What can hang from each mark:
k_413: k_49
k_249: k_735
k_49: k_249 k_267 k_414
k_378: k_880 k_966
k_16: k_49
k_267: k_49
k_880: k_16 k_414
k_735: k_16
k_553: k_880 k_966

Every row comes from one small tree of marks. The marks that hang from a mark follow it in brackets, in the order of their numbers. Every link used is in the known rows. Which tree was each row made from?
Known rows:
k_267[k_49[k_249[k_735[k_16]] k_414]]: [  1  13  -6   2   7  -8  -3   3 -18  19   7  18  -6   7  21  -8   2  11
 -10  18  -7  25   9  -2   6]
k_16[k_49[k_249[k_735]]]: [ -2  13  -6  -2  -1   1   3   6 -14   7  -2   5  -8   9  14  -9 -17  -8
  -1  28 -10   3  -3  16 -11]
k_553[k_880[k_16[k_49] k_414] k_966]: [ 18  -6  -2  -4   8 -28   3  21  -6   0 -11   4  -5  17   2 -19   1   3
  -2   4  -2 -31   0  13 -11]
k_378[k_880[k_16[k_49]] k_966]: [ 10   0   1  -1 -15 -10   2  25  -8   7  16  -1   1  -9   6  -5 -27   2
   4 -11  16  10  -3   1 -30]
k_249[k_735[k_16[k_49[k_267 k_414]]]]: [ 12   4 -19  -7  -1   0  -3 -14  -4  23  22  10 -14  14  11 -13  -7  10
  -2  11 -11  24  -5  12  11]
k_880[k_414]: [  6   1   0   0  -1 -19  -3   0   1  -3  -7   2  -2   0  -1   1   8   4
  -1   6   0  -9   7   6  -1]
k_249[k_735]: [-5  5 -4  6 -2  5  0  2 -3 14 -8  1 -8  2  3 -5 -1  8 -3 13 -7  0 -6  0
  2]
k_49[k_249 k_414]: [ -2  10  -9 -10   6   4   3   7  -4   0  10  -1  -4   0   9  -4  -1  -3
   4  20  -5  12   5   8 -10]
k_553[k_880[k_16]]: [ 12  -3   4   8   1 -12  -2  16   0   5   0   2  -9  10  -4 -19  -1  12
  -5   0  -3  -9   0 -11 -10]
k_880[k_16[k_49[k_249]] k_414]: [ 15  14   3 -13  -2 -35  -2  16  -8   0  -1   3  -9   6  10  -5   0  -4
  -3  17   2  -3  10  12 -24]
k_378[k_880[k_16 k_414]]: [ 11   0   5   7  -5 -30  -5  17   2   7  -9   4   0  -8   2   4   8  18
  -6   0   9   3  13 -11 -22]
k_553[k_880]: [  5  -5  -1  10   4   4   1   8  -3  -4  -2   1  -3   9  -2 -17  -4   2
   2   3  -5 -13   3   0  -1]
k_413[k_49[k_249 k_267 k_414]]: [  1   4   2 -16   9  13 -10   7  -6   5  23   1 -21   4  10  -6  -3   4
   1  22   7  22   5   1 -11]
k_267[k_49[k_249[k_735] k_414]]: [ -7  10  -7   1  11  -1   1   8 -15  13   0   5  -4   4  16  -8  -2   6
  -8  17  -7  17   5   3  -5]
k_880[k_16[k_49[k_249 k_267]] k_414]: [ 18  10   6 -16   0 -33  -8  12  -9   0  11  -1 -16   5   5 -10  -3  13
  -2  16   0   3  10  15 -25]
k_49[k_249[k_735[k_16]] k_267 k_414]: [  3  15 -12  -6   3   6  -5  -1  -8  19  20   8 -19   9  10 -14   1  25
  -1  30 -16  22   7   8   2]
k_16[k_49[k_249[k_735] k_267 k_414]]: [  0  12 -15 -14   4   7   0  -2 -12  14  18  -1 -16   9  14 -16 -14   3
   3  30 -11  18  -5  21 -12]
k_413[k_49[k_249[k_735] k_267]]: [ -5  10   6  -1   0  16 -10  11 -10  13   8   3 -26   7  10 -11  -7  14
  -3  31  -4  10   2   1 -10]
k_267[k_49]: [  3  -5   6   2   6  -9   0   0  -8  -1  -2   3  10  -1   4   1   1   1
  -9 -15   7   7   3  -7   3]
k_249[k_735[k_16[k_49]]]: [ 9  8 -8  3 -8 -4  1 -8 -6 16  2 17 -6 11 11 -7 -8  0 -4 11 -8  9 -5  8
 10]
k_249[k_735[k_16[k_49[k_267]]]]: [ 11   5  -6  -1  -6  -2  -3 -12  -6  19  15  13 -13  11   6 -12  -9  13
  -2   9 -10  13  -5  10  11]
k_735[k_16[k_49[k_267 k_414]]]: [ 16   0 -12 -14   1  -4  -3 -16  -1  10  31  11  -7   9   7  -7  -5   3
   2   0  -1  23  -2  11  10]

Which tree is each row?
[ 12  14 -13 -15   0  -5   2  -3  -9   3  19  16  -6   8  19  -5  -7 -11
   4  20  -4  19   6  16  -1]  k_735[k_16[k_49[k_249 k_414]]]
[ 14   2   1  -1 -17 -30  -2  23  -8   3   9   1  -1  -7   5  -5 -18   7
   4  -6  16   4   3   6 -30]  k_378[k_880[k_16[k_49] k_414] k_966]
[ -1   5  -2  -8  14  -7   1  10 -14   1   7   4   3  -1  14  -3   0  -1
  -4   6   1  18   9   1  -7]  k_267[k_49[k_249 k_414]]
[  5  16  -1  -3  -3 -14   0  16 -11  15  -1   7 -16  11  14 -12 -11   3
  -5  25  -7   6  -3   9 -19]  k_880[k_16[k_49[k_249[k_735]]]]
[ 15  12   0 -14   0  -5  -2  -3 -11   3  24   9  -8   8  10  -9  -8   3
   5  15  -3  12   8  16  -4]  k_735[k_16[k_49[k_249 k_267]]]
[  7  -6   1   5  11  -6   2  25  -2   4  -7   1  -4  11  -5 -19   3  17
  -2   1  -5 -25  -3  -3  -8]  k_553[k_880[k_16] k_966]
[ 12  13  -3  -8  -2  -9   2   1 -11  -1  11  17  -3   7  13  -5 -10 -11
   2  16  -3   9   8  13  -1]  k_735[k_16[k_49[k_249]]]
[  1  13   4   7   4 -11  -3   8 -19  14  -2  19  -2   5  16  -8   0  13
 -11  15  -7  11  11  -4   4]  k_267[k_49[k_249[k_735[k_16]]]]
[ 12   3  -8 -12   1 -16   1   3   2  11  13   0  -5   8   9  -5  -3  -6
  -4  -2   4  16  -7   3  -9]  k_880[k_16[k_49[k_414]]]
[  3  -7  -1 -13   5  14  -9  -4   3  10  23   1 -17   3   4  -3  -1   5
   0   4   9  20  -1  -5   0]  k_413[k_49[k_267 k_414]]
[  0  17 -14  -1   1   3   0   3  -7  18   7  14 -14   7  17 -10   0  11
  -1  32 -15  19   6   5   5]  k_49[k_249[k_735[k_16]] k_414]
[ 17   0   1   3  -7 -34  -1  13  -2   4  -4   7   2  -2   8   2  -2   3
  -3  -2  12   3   6   1 -25]  k_378[k_880[k_16[k_49] k_414]]
[ -3   6   0 -13   5  12  -5  10  -2   2  11   6 -14   3  16  -3  -5  -9
  -1  25   5  15   4   1  -9]  k_413[k_49[k_249 k_414]]
[ -4  12  -1  -2   4   7  -4   8 -11  10   7  -4 -16   5   3 -11  -7  19
   1  28 -13   6   3   9 -10]  k_49[k_249[k_735] k_267]
[  9   8  -6  -7   4 -12   1  19  -9   7  13   7  -2   0  18  -2 -12  -2
   1  14   9  23   4   3 -34]  k_378[k_880[k_16[k_49[k_249 k_414]]]]
[ 21   1   2 -14  -3 -35  -6   1   0   7  10  -2 -10   8  -1  -7   1  12
  -5  -2   2   3   2   9 -14]  k_880[k_16[k_49[k_267]] k_414]
[ 15   9   5  -2  -2 -33  -2  22  -9  -1  -4   7  -1  -2  12   0  -6   3
   0  17   8   4  15   6 -36]  k_378[k_880[k_16[k_49[k_249]] k_414]]
[  9  17  -2  -5  -6 -33  -3  18  -9  12  -9   6 -17  10  12 -12  -3   4
  -6  30  -7  -3   5  15 -20]  k_880[k_16[k_49[k_249[k_735]]] k_414]
[ 18  -5  -9  -7   6 -10  -1   4   0  10  23  -2 -15  15   1 -25 -10  10
  -2   0  -1   6  -5   3 -12]  k_553[k_880[k_16[k_49[k_267 k_414]]]]
[ 14  11   4 -16   2 -14  -3  13  -8   5  18  -1 -13   6   5 -10  -9   9
   1  12   1   9   3   7 -23]  k_880[k_16[k_49[k_249 k_267]]]
[  3  14  -2  -1  -2   1  -7   3  -9  14  12  10 -18   7   8 -14  -2  27
   0  27 -16  12  10   5   2]  k_49[k_249[k_735[k_16]] k_267]
[  8   8 -20  -2  -3  -3   1 -12  -3  20   8  16  -7  12  17  -8  -5  -2
  -4  14  -9  18  -6  11  13]  k_249[k_735[k_16[k_49[k_414]]]]
[ 15  -3  -8  -8   2  -8  -4   6   0  14  24   1  -3   0   7  -2  -9  13
   0  -7  10  26  -3  -2 -25]  k_378[k_880[k_16[k_49[k_267 k_414]]]]
[ -1  14 -18  -8   2   2   4   3 -11  11   5   3 -11   9  19 -11 -14 -12
   2  29  -9  12  -6  19  -8]  k_16[k_49[k_249[k_735] k_414]]
